Each row was made from one small tree. Brackets hold a mark, then the marks that hang from it, in the order of their numbers. Every link used is in the known rows. Write each row's tree.
Known rows
{q_949 {q_929 q_20 q_437 q_778}}: -26  -8  -7  -12  6  14  9  -11  -10  -9  17  -2  7  -31  -13  21  6  -4  -7  -1  6  -26  11  9  28  13  -16  6  9  -24  27  -7  -4
{q_453 {q_664 q_551 {q_929 q_493 q_645}}}: -19  -33  19  -1  12  -4  3  -6  11  -8  28  6  -5  -28  -22  2  6  -18  13  12  8  -15  -6  25  -16  -9  0  5  -29  -21  3  -14  11
{q_997 {q_929 q_20 q_437 q_493 q_949}}: -21  -20  -13  3  -15  13  -4  0  -5  -11  17  16  10  -7  -16  30  9  12  6  1  9  -35  -4  8  25  6  -17  15  12  -29  22  -10  1
{q_257 {q_453 {q_664 {q_929 q_645}}}}: -14  -18  12  -9  14  6  -7  -9  0  -3  20  -1  6  -26  -12  5  6  -24  6  -7  18  -22  -1  -2  -2  3  -1  20  -21  -24  17  -15  12
{q_623 {q_664 {q_551 q_8} q_929}}: -24  -25  24  -11  24  -9  10  -17  17  -9  25  -1  13  -32  -17  2  5  -29  3  14  16  -22  -2  5  -7  -2  -2  -9  -40  -35  10  -11  3
{q_453 {q_664 {q_551 q_8} {q_929 q_437 q_493}}}: -14  -27  12  -2  17  -11  0  -4  11  -18  27  4  -4  -21  -25  5  5  -16  9  6  6  -19  -7  17  -11  -9  -5  6  -20  -20  3  -13  13
{q_107 {q_929 q_20 q_778}}: -35  -16  11  -10  2  12  0  -11  -20  -3  7  -3  13  -42  -12  3  3  -18  7  2  11  -35  11  15  23  16  -8  9  -13  -29  32  -15  1
{q_929 q_20 q_437 q_493 q_645 q_949}: -37  -34  -14  14  -22  9  -13  5  -3  -22  8  32  -12  -11  -31  47  15  31  6  13  -4  -20  -2  24  25  8  -15  10  25  -22  22  -8  6
{q_453 {q_664 {q_929 q_20 q_949}}}: -20  -22  5  -1  1  6  6  -3  9  -13  24  3  6  -28  -17  0  3  -16  13  1  10  -27  -5  12  5  3  -3  10  -20  -22  15  -16  8
{q_949 {q_929 q_778}}: -20  -5  11  -22  9  15  12  -15  -8  -4  19  -9  7  -35  -6  13  5  -19  -2  3  13  -24  12  9  16  12  -9  7  -15  -30  22  -11  1
{q_437 {q_929 q_778 q_949}}: -22  -6  0  -3  -5  13  0  -15  -11  -16  24  -11  8  -37  -7  19  7  -20  11  -3  9  -27  8  5  15  6  -14  13  -16  -30  26  -24  3
{q_397 q_929}: -17  -14  39  -24  4  5  -13  -11  -2  -7  12  6  1  -23  -7  5  7  -17  6  -5  17  -28  2  6  11  8  -16  2  -26  -37  28  -16  5
{q_73 {q_929 q_20 q_493 q_778 q_949}}: -37  -24  -14  -7  -15  18  -13  -3  -11  -7  12  12  8  -33  -27  24  3  -1  2  10  14  -27  6  15  22  3  -15  5  0  -29  25  -15  4
{q_949 {q_929 q_20 q_493 q_778}}: -31  -18  -8  -16  -1  16  12  -11  -13  -4  16  1  0  -27  -17  15  5  -2  -4  11  6  -24  12  13  31  13  -11  8  4  -25  19  -12  0
{q_929 q_20 q_437 q_493 q_645 q_778}: -46  -25  -11  10  -8  10  -10  0  -12  -25  12  20  -9  -30  -24  42  11  21  -1  17  2  -14  5  30  23  5  -14  3  18  -18  26  2  4
{q_949 {q_929 q_20 q_437 q_493 q_645 q_778}}: -32  -23  -8  -5  -1  13  4  -10  -9  -12  13  8  -4  -26  -22  31  7  9  -4  11  0  -22  12  19  30  5  -15  7  18  -22  20  -4  1
{q_778 {q_929 q_20 q_437 q_493 q_645}}: -27  -27  18  -9  -4  13  -4  2  4  -19  7  16  -1  -9  -24  19  6  3  -10  6  5  -21  4  16  16  10  -19  6  7  -20  30  4  6
{q_997 {q_929 q_437}}: -9  -5  20  -9  2  11  -3  -6  -3  -9  23  3  18  -19  0  20  6  -13  4  -7  21  -33  -3  6  7  8  -12  12  -12  -33  27  -1  1
{q_73 {q_929 q_20 q_437 q_493 q_645 q_949}}: -31  -33  -1  1  -17  14  -22  0  -3  -11  8  24  3  -22  -32  36  5  8  3  6  10  -27  2  20  18  -1  -17  8  14  -28  24  -6  5
{q_623 {q_664 q_929}}: -27  -20  28  -13  16  3  10  -13  10  -4  20  1  17  -29  -9  2  1  -24  3  8  21  -24  0  2  5  9  3  -5  -37  -35  17  -4  4
{q_997 q_929}: -9  -7  24  -14  0  13  2  -9  -3  -4  25  0  19  -24  4  10  5  -22  8  -3  25  -33  -3  8  4  8  -7  12  -25  -35  26  -7  1
{q_397 {q_929 q_20 q_437 q_778 q_949}}: -32  -16  -3  -6  -4  7  -14  -8  -5  -17  7  9  0  -26  -21  28  11  8  4  -3  3  -29  5  5  29  5  -28  -1  2  -31  34  -20  2
{q_949 {q_929 q_437 q_493}}: -17  -16  10  -18  4  9  3  -7  -8  -4  14  7  -3  -11  -15  21  6  1  -6  1  7  -23  8  9  23  13  -10  12  5  -27  15  -5  5
{q_8 q_551}: -23  -13  31  -19  6  7  5  -10  -5  -9  23  4  8  -23  1  7  10  -16  13  -5  27  -9  -3  5  -8  14  -9  7  -21  -28  14  -9  2
{q_73 {q_929 q_20}}: -25  -17  18  -18  -5  16  -12  -6  -7  -1  17  10  16  -37  -16  5  0  -21  -1  -2  25  -29  2  15  10  10  -12  4  -12  -31  31  -6  0
{q_107 {q_929 q_493}}: -24  -24  28  -15  1  7  -7  -6  -20  2  5  6  4  -21  -14  3  3  -14  7  4  11  -33  7  15  17  16  -1  15  -16  -32  20  -13  10
{q_107 q_929}: -20  -15  34  -17  5  9  -4  -9  -16  1  8  0  11  -31  -7  0  3  -26  8  -3  15  -35  8  12  12  17  -2  13  -23  -33  27  -13  6
{q_397 {q_929 q_20 q_493 q_645 q_778}}: -36  -30  15  -9  -6  7  -14  -12  -7  -13  8  13  -8  -28  -21  20  8  3  6  11  7  -24  6  19  23  -1  -20  -1  -6  -30  25  -14  5
{q_453 {q_664 q_551}}: -17  -17  30  -9  8  -2  1  -3  10  -4  31  -3  -2  -32  -10  -3  7  -24  7  7  15  -18  -10  20  -20  1  0  5  -33  -25  10  -19  7
{q_437 q_929}: -14  -8  25  -13  1  10  -1  -14  -10  -10  27  -8  10  -31  -2  5  3  -28  8  -8  17  -27  4  8  8  11  -9  14  -20  -31  25  -15  2
{q_997 {q_929 q_20 q_493}}: -20  -20  7  -9  -9  14  1  -5  -7  -4  22  11  13  -16  -7  11  5  -5  6  4  18  -33  -4  13  17  9  -10  14  -5  -30  22  -8  1
{q_591 {q_929 q_20 q_437 q_778 q_949}}: -20  -10  -16  -3  -3  9  0  -6  -8  -11  18  11  7  -36  -26  27  8  7  11  -4  4  -26  0  2  22  9  -20  7  11  -27  32  -6  -2

Write each row's tree
-45  -21  -31  2  -19  15  -1  0  -13  -15  12  13  -5  -26  -24  30  13  17  5  18  1  -20  4  17  31  14  -13  7  4  -24  23  -22  5 -> {q_929 q_20 q_493 q_778 q_949}
-28  -29  5  -2  -12  15  -4  3  7  -21  5  17  -2  -6  -29  28  9  11  -6  7  -1  -24  4  12  21  9  -21  8  12  -21  29  -4  7 -> {q_778 {q_929 q_20 q_437 q_493 q_645 q_949}}
-19  -22  32  -12  -6  7  -16  -12  5  -12  9  12  -3  -23  -14  21  11  -7  14  1  9  -28  3  10  11  0  -18  3  -20  -38  26  -20  7 -> {q_397 {q_929 q_645 q_949}}
-26  -23  -1  -9  -10  15  -2  5  3  -17  5  15  1  -2  -27  21  8  9  -10  2  1  -26  4  4  25  16  -21  8  10  -22  29  -7  6 -> {q_778 {q_929 q_20 q_437 q_493 q_949}}
-24  -20  11  -4  -7  16  -1  0  10  -21  7  11  6  -16  -22  24  9  0  -5  0  3  -26  4  9  15  10  -22  6  4  -23  35  -4  3 -> {q_778 {q_929 q_20 q_437 q_645 q_949}}
-47  -28  -30  19  -19  12  -10  2  -8  -27  8  22  -11  -24  -31  55  15  32  5  19  -6  -17  4  25  29  3  -18  6  24  -20  25  -10  6 -> {q_929 q_20 q_437 q_493 q_645 q_778 q_949}
-20  -21  22  -10  -10  16  -17  -7  1  -7  14  11  11  -35  -18  24  4  -17  9  3  21  -28  3  17  1  -1  -10  6  -17  -36  26  -10  5 -> {q_73 {q_929 q_645 q_949}}
-21  -24  17  -6  -7  13  -5  2  8  -20  5  13  -3  -4  -24  30  9  5  -4  6  3  -21  5  9  12  7  -17  9  0  -24  25  -3  11 -> {q_778 {q_929 q_437 q_493 q_645 q_949}}
-28  -18  -19  1  -15  17  3  -6  -8  -10  19  6  12  -22  -13  25  8  3  9  10  11  -33  1  10  25  4  -15  12  -1  -30  22  -17  1 -> {q_997 {q_929 q_20 q_493 q_778 q_949}}
-37  -21  -13  14  -12  9  -13  0  -7  -27  8  17  -12  -22  -25  58  15  24  7  18  -3  -13  5  22  17  0  -13  7  7  -24  21  -8  12 -> {q_929 q_437 q_493 q_645 q_778 q_949}
-41  -15  -20  16  -12  14  -6  -3  -3  -28  12  13  1  -38  -22  50  16  17  7  10  -1  -20  5  21  21  5  -19  3  13  -22  35  -9  0 -> {q_929 q_20 q_437 q_645 q_778 q_949}
-25  -15  -7  6  8  7  1  -10  -2  -24  14  9  7  -35  -17  36  11  -4  12  2  5  -18  10  14  11  1  -14  4  -13  -25  28  -4  8 -> {q_664 {q_929 q_437 q_645 q_778 q_949}}
-28  -16  4  -12  2  18  12  -16  -5  -7  18  -2  5  -41  -12  18  6  -12  2  9  8  -25  13  18  21  7  -12  5  -3  -26  24  -8  -3 -> {q_949 {q_929 q_20 q_645 q_778}}
-22  -21  6  3  -14  14  -2  -13  -4  -16  23  2  6  -33  -14  18  7  -14  15  -2  7  -30  4  15  16  4  -15  14  -3  -28  26  -20  -1 -> {q_437 {q_929 q_20 q_645 q_949}}
-23  -25  -19  -1  15  -8  5  -13  2  -21  21  7  -2  -31  -32  23  15  -11  11  15  1  -15  6  16  0  -9  -16  0  -24  -26  11  -23  10 -> {q_664 {q_551 q_8} {q_929 q_493 q_778 q_949}}
-26  -18  4  -8  5  11  3  -11  -8  -11  13  3  -5  -24  -17  34  7  3  -2  10  3  -19  12  16  21  3  -11  8  6  -25  16  -2  5 -> {q_949 {q_929 q_437 q_493 q_645 q_778}}
-40  -14  6  0  -5  16  1  -9  -6  -19  19  6  4  -52  -10  23  10  -8  5  15  13  -18  6  29  10  8  -10  1  -11  -24  34  -5  -1 -> {q_929 q_20 q_645 q_778}
-19  -18  -7  -6  18  3  -4  -9  0  -1  22  -4  4  -29  -18  9  10  -21  6  -4  14  -19  0  -4  -5  -1  -6  16  -23  -24  14  -25  10 -> {q_257 {q_453 {q_664 q_551 {q_929 q_778 q_949}}}}
-28  -30  11  -8  -14  18  0  0  8  -16  7  14  -1  -11  -26  17  8  2  -2  11  4  -25  5  14  18  10  -17  8  -1  -24  26  -9  6 -> {q_778 {q_929 q_20 q_493 q_645 q_949}}
-21  -14  13  7  -9  9  -12  -1  3  -22  13  16  -2  -22  -15  45  15  7  10  2  5  -20  -1  16  6  7  -12  9  -2  -29  27  -7  7 -> {q_929 q_437 q_645 q_949}
-11  -19  7  -11  21  -2  -6  -10  4  -4  23  -3  5  -26  -17  2  8  -27  5  -5  16  -21  -2  -4  -9  -2  -5  17  -24  -24  13  -21  11 -> {q_257 {q_453 {q_664 {q_551 q_8} q_929}}}
-30  -18  15  3  -5  9  -9  -1  -1  -20  16  20  2  -30  -14  29  11  4  1  2  10  -20  -2  25  11  12  -13  5  7  -22  33  4  -1 -> {q_929 q_20 q_437 q_645}
-30  -6  16  3  5  9  -9  -6  -6  -25  16  5  1  -41  -8  40  11  -3  2  7  12  -14  6  22  2  4  -11  2  -10  -25  32  3  5 -> {q_929 q_437 q_645 q_778}
-23  -22  17  -9  -10  19  3  -3  11  -17  10  8  7  -21  -19  14  8  -9  -1  5  7  -27  5  12  12  11  -18  6  -8  -25  33  -9  2 -> {q_778 {q_929 q_20 q_645 q_949}}
-25  -7  14  -13  4  13  -17  -5  -10  -9  15  3  14  -39  -14  24  1  -17  -4  -3  23  -24  7  11  6  4  -14  2  -11  -30  32  -1  4 -> {q_73 {q_929 q_437 q_778}}
-30  0  -12  3  -3  11  -7  -1  -8  -23  14  3  3  -30  -12  42  15  7  3  2  6  -19  5  7  14  12  -16  5  -5  -28  31  -13  7 -> {q_929 q_437 q_778 q_949}
-20  -22  31  -12  0  12  -6  1  5  -18  7  12  -2  -8  -19  21  6  -3  -9  5  8  -20  5  13  7  9  -15  7  -4  -23  27  5  10 -> {q_778 {q_929 q_437 q_493 q_645}}
-22  -14  6  -10  -5  16  1  2  6  -18  8  8  9  -12  -21  17  8  -2  -8  -5  5  -28  4  2  19  17  -22  6  3  -23  36  -7  2 -> {q_778 {q_929 q_20 q_437 q_949}}
-34  -21  -3  -3  -8  7  -9  6  -13  -14  13  24  -6  -11  -21  23  9  17  -6  4  7  -19  -3  19  25  19  -12  9  17  -21  24  -2  5 -> {q_929 q_20 q_437 q_493}
-22  -24  27  -5  -5  10  -7  -10  -9  -4  5  4  7  -31  -14  16  7  -16  17  3  7  -36  8  16  12  9  -4  14  -17  -34  25  -17  7 -> {q_107 {q_929 q_645 q_949}}
-25  -11  9  -9  0  5  -16  -9  -4  -16  7  5  -1  -24  -15  30  11  2  6  -4  6  -27  6  2  21  3  -25  0  -9  -34  31  -19  6 -> {q_397 {q_929 q_437 q_778 q_949}}
-46  -30  -23  11  -22  15  -4  -3  -7  -21  12  17  -8  -32  -27  40  15  19  10  25  -2  -18  5  27  25  4  -12  6  6  -24  22  -17  6 -> {q_929 q_20 q_493 q_645 q_778 q_949}
-39  -25  4  -8  -2  10  -3  -7  -25  -2  5  3  6  -33  -18  7  3  -7  5  9  7  -33  11  18  28  15  -7  11  -5  -27  25  -15  5 -> {q_107 {q_929 q_20 q_493 q_778}}
-36  -15  -14  -3  -13  12  -3  -1  -12  -15  13  8  -7  -24  -17  33  13  9  7  18  6  -17  5  13  19  11  -8  8  -12  -29  19  -21  11 -> {q_929 q_493 q_778 q_949}
-25  -27  4  -8  -2  11  3  -8  -5  -8  13  14  -5  -16  -22  26  7  7  -3  7  2  -24  7  19  27  9  -13  11  18  -23  17  -2  1 -> {q_949 {q_929 q_20 q_437 q_493 q_645}}
-29  -12  -13  3  -13  11  -6  3  -4  -18  14  18  4  -19  -19  31  14  13  1  -3  4  -26  -2  10  24  19  -18  9  12  -25  32  -13  0 -> {q_929 q_20 q_437 q_949}
-36  -20  14  -3  -5  10  -6  -6  -10  -18  15  9  -8  -34  -13  31  10  0  6  23  11  -11  6  29  6  3  -3  5  -17  -26  20  -5  10 -> {q_929 q_493 q_645 q_778}
